Each row was made from one walk, in order. Every step used is in the known rows, and no mark comes twice. Write each row's walk.
Known rows
h/c: [ 0.25  0.14 -0.50 -0.05 -0.14  0.11 -0.03  0.09 -0.05 -0.01  0.11 -0.07
  0.10  0.09  0.27 -0.04 -0.03  0.07 -0.22 -0.06]
h/z/p/q: [ 0.45 -0.15 -0.45  0.01 -0.20  0.13 -0.05 -0.09 -0.19 -0.07  0.23 -0.03
 -0.02  0.10  0.20  0.14 -0.22  0.15 -0.17 -0.27]
p/q/h/z/t: [ 0.30 -0.35 -0.37 -0.18 -0.41  0.24  0.12 -0.01 -0.28  0.06  0.15 -0.14
 -0.09  0.30 -0.09 -0.13 -0.01  0.27 -0.24 -0.21]
s/z/c/q: [ 0.04  0.08 -0.40 -0.06  0.14  0.22 -0.08  0.25 -0.08  0.05  0.01  0.32
  0.20 -0.12 -0.03  0.00 -0.42  0.15 -0.38  0.00]
h/c/z/t: [ 0.17 -0.19 -0.60 -0.30 -0.23  0.09  0.05  0.32 -0.11  0.06  0.11 -0.20
  0.04  0.16  0.00  0.10  0.02  0.19  0.10 -0.23]
p/q/z: [ 0.44 -0.31 -0.37 -0.15 -0.29  0.11  0.02 -0.17 -0.25 -0.15  0.06 -0.17
 -0.07  0.22  0.19  0.00  0.05  0.11 -0.29 -0.05]
q/z/c: [ 0.27 -0.34 -0.40  0.02 -0.06  0.10  0.33  0.04 -0.03 -0.15  0.09  0.29
  0.00  0.09  0.31  0.07 -0.15  0.17 -0.46 -0.03]
t/z/c/h: [ 0.12  0.21 -0.24  0.24 -0.04  0.26  0.11  0.28  0.01 -0.05  0.14  0.47
  0.05  0.02  0.27 -0.07 -0.14  0.23 -0.48 -0.18]
s/z: [ 0.07  0.06 -0.29 -0.07  0.02  0.28 -0.20  0.14 -0.02 -0.05  0.00  0.04
  0.05 -0.08 -0.03  0.02  0.05  0.29 -0.05 -0.04]
q/z: [ 0.30 -0.25 -0.33 -0.05 -0.16  0.08  0.10 -0.02 -0.10 -0.16  0.03  0.03
 -0.12  0.13  0.24 -0.02  0.03  0.18 -0.28 -0.04]
c/z/p: [ 0.14 -0.14 -0.45 -0.04 -0.10  0.08 -0.02  0.23 -0.08 -0.08  0.09  0.08
 -0.06 -0.04  0.17  0.24 -0.01  0.28  0.04 -0.23]
s/z/p/q/h: [ 0.15  0.02 -0.33 -0.08 -0.12  0.33 -0.25  0.06 -0.20  0.12 -0.02  0.01
  0.06 -0.02 -0.05  0.14  0.16  0.24 -0.34 -0.20]
q/h/z/p: [ 0.24 -0.06 -0.39  0.09 -0.20  0.12  0.06  0.11 -0.09  0.03  0.17  0.23
 -0.08  0.06  0.25  0.08 -0.09  0.28 -0.45 -0.29]
p/q: [ 0.29 -0.06 -0.34 -0.03 -0.23  0.21 -0.06 -0.16 -0.23 -0.14  0.08 -0.11
 -0.03  0.13  0.10 -0.11  0.00  0.17 -0.13  0.01]
s/z/p/q: [ 0.22 -0.02 -0.35 -0.08  0.00  0.30 -0.29  0.00 -0.14 -0.01  0.04 -0.05
  0.10 -0.03 -0.04  0.18  0.02  0.21 -0.04 -0.18]
p/q/h/z: [ 0.40 -0.14 -0.40 -0.11 -0.41  0.19 -0.01 -0.03 -0.28  0.05  0.17 -0.10
 -0.06  0.15  0.15 -0.04 -0.03  0.13 -0.48 -0.15]
t/z/p/q/h: [ 0.30  0.18 -0.26  0.26 -0.23  0.30 -0.06  0.00 -0.14 -0.08 -0.01  0.04
 -0.14  0.06  0.19 -0.03  0.22  0.33 -0.38 -0.29]
c/q/z: [ 0.28 -0.12 -0.39 -0.11 -0.15  0.02  0.00  0.04 -0.24 -0.08 -0.01  0.03
 -0.07  0.15  0.17 -0.16 -0.22  0.07 -0.43 -0.04]
h/z/p: [ 0.32 -0.06 -0.41  0.10 -0.08  0.11  0.08  0.05 -0.04 -0.08  0.22  0.17
 -0.05  0.04  0.26  0.12 -0.23  0.25 -0.13 -0.26]
q/h/c/z: [ 0.19  0.01 -0.62 -0.26 -0.37  0.08 -0.08  0.38 -0.15  0.18  0.06 -0.14
  0.06  0.03  0.26  0.13  0.13  0.08 -0.42 -0.20]
z/p: [ 0.15  0.02 -0.33  0.15  0.00  0.15  0.01 -0.04 -0.03 -0.13  0.08  0.19
 -0.05  0.04  0.21  0.01 -0.06  0.27 -0.08 -0.13]

Which walk is each row?
[ 0.36 -0.25 -0.45 -0.03 -0.31  0.19  0.23  0.03 -0.22  0.07  0.21  0.18
  0.06  0.10  0.22  0.05 -0.23  0.11 -0.67 -0.12]
p/q/h/z/c
[ 0.30 -0.23 -0.36  0.04 -0.08  0.06  0.09 -0.03 -0.06 -0.17  0.05  0.15
 -0.09  0.12  0.28  0.10  0.01  0.21 -0.25 -0.18]
q/z/p
[ 0.34 -0.36 -0.39 -0.17 -0.24  0.12  0.12  0.03 -0.28  0.03  0.19  0.23
  0.13  0.20  0.26  0.06 -0.18 -0.05 -0.66 -0.11]
p/q/z/c/h
[ 0.24 -0.28 -0.61 -0.40 -0.48  0.15 -0.02  0.24 -0.31  0.21  0.06 -0.35
  0.05  0.25 -0.04  0.08  0.17  0.12 -0.20 -0.24]
p/q/h/c/z/t
[ 0.23 -0.05 -0.33  0.05 -0.25  0.22 -0.04 -0.09 -0.24  0.02  0.03  0.06
 -0.04  0.11  0.14  0.00  0.10  0.19 -0.39 -0.14]
z/p/q/h
[ 0.25  0.01 -0.63 -0.24 -0.24  0.04 -0.10  0.33 -0.09  0.05  0.10 -0.21
  0.08  0.01  0.25  0.16  0.01  0.07 -0.11 -0.17]
h/c/z
[ 0.00 -0.13 -0.25 -0.14  0.04  0.33 -0.05  0.13 -0.03 -0.05 -0.01  0.01
  0.01  0.09 -0.25 -0.05  0.06  0.43  0.19 -0.12]
s/z/t
[ 0.06 -0.35 -0.38 -0.21 -0.19  0.16  0.11  0.21 -0.12 -0.08  0.07 -0.07
 -0.12  0.16 -0.10  0.03  0.04  0.40  0.22 -0.15]
c/z/t
[ 0.12  0.03 -0.40  0.09  0.02  0.11  0.14  0.10 -0.14 -0.04  0.07  0.37
  0.08  0.01  0.18 -0.16 -0.48  0.11 -0.42  0.04]
z/c/q
[ 0.05  0.04 -0.39  0.08 -0.10  0.15  0.16  0.17 -0.19  0.07  0.03  0.42
  0.06  0.04  0.14 -0.18 -0.33  0.11 -0.72  0.02]
z/c/q/h
[ 0.03 -0.02 -0.34  0.00  0.12  0.28  0.04  0.20  0.04 -0.02  0.05  0.33
  0.16 -0.11  0.03  0.12 -0.15  0.26 -0.24 -0.01]
s/z/c
[ 0.29 -0.18 -0.44  0.08 -0.06  0.12  0.27  0.13 -0.01 -0.09  0.25  0.33
  0.04  0.02  0.30  0.07 -0.37  0.20 -0.36 -0.09]
h/z/c
[ 0.13  0.28 -0.32  0.27 -0.08  0.22  0.14  0.27 -0.08 -0.01 -0.03  0.41
 -0.04 -0.02  0.19 -0.22 -0.24  0.25 -0.74 -0.11]
t/z/c/q/h
[ 0.24 -0.04 -0.34 -0.11 -0.22  0.11 -0.07  0.18 -0.16  0.06  0.28  0.17
  0.03  0.11  0.21 -0.03 -0.26  0.09 -0.36 -0.22]
c/h/z
[ 0.23  0.27 -0.56 -0.08 -0.11  0.04 -0.14  0.14 -0.19  0.06  0.05 -0.06
  0.14  0.07  0.19 -0.18 -0.30 -0.07 -0.37 -0.07]
h/c/q
[ 0.25  0.04 -0.44  0.03 -0.18  0.06 -0.05  0.18 -0.22  0.11  0.12  0.22
 -0.02  0.05  0.18 -0.03 -0.36  0.15 -0.58 -0.28]
c/q/h/z/p
[ 0.20  0.15 -0.27  0.32  0.02  0.26  0.24  0.13  0.10 -0.21  0.07  0.33
 -0.06 -0.03  0.28 -0.05 -0.09  0.37 -0.29 -0.10]
t/z/c
[ 0.25 -0.07 -0.37 -0.02 -0.29  0.16  0.06  0.13 -0.12  0.03  0.15  0.11
 -0.11  0.09  0.21 -0.07 -0.07  0.24 -0.48 -0.15]
q/h/z
[ 0.37 -0.51 -0.33 -0.21 -0.28  0.16  0.16 -0.16 -0.26 -0.14  0.05 -0.19
 -0.11  0.37 -0.05 -0.08  0.07  0.23 -0.06 -0.13]
p/q/z/t
[ 0.08  0.06 -0.31  0.03  0.11  0.26 -0.21  0.13  0.01 -0.04  0.01  0.17
  0.07 -0.10  0.01  0.17  0.01  0.31 -0.04 -0.16]
s/z/p
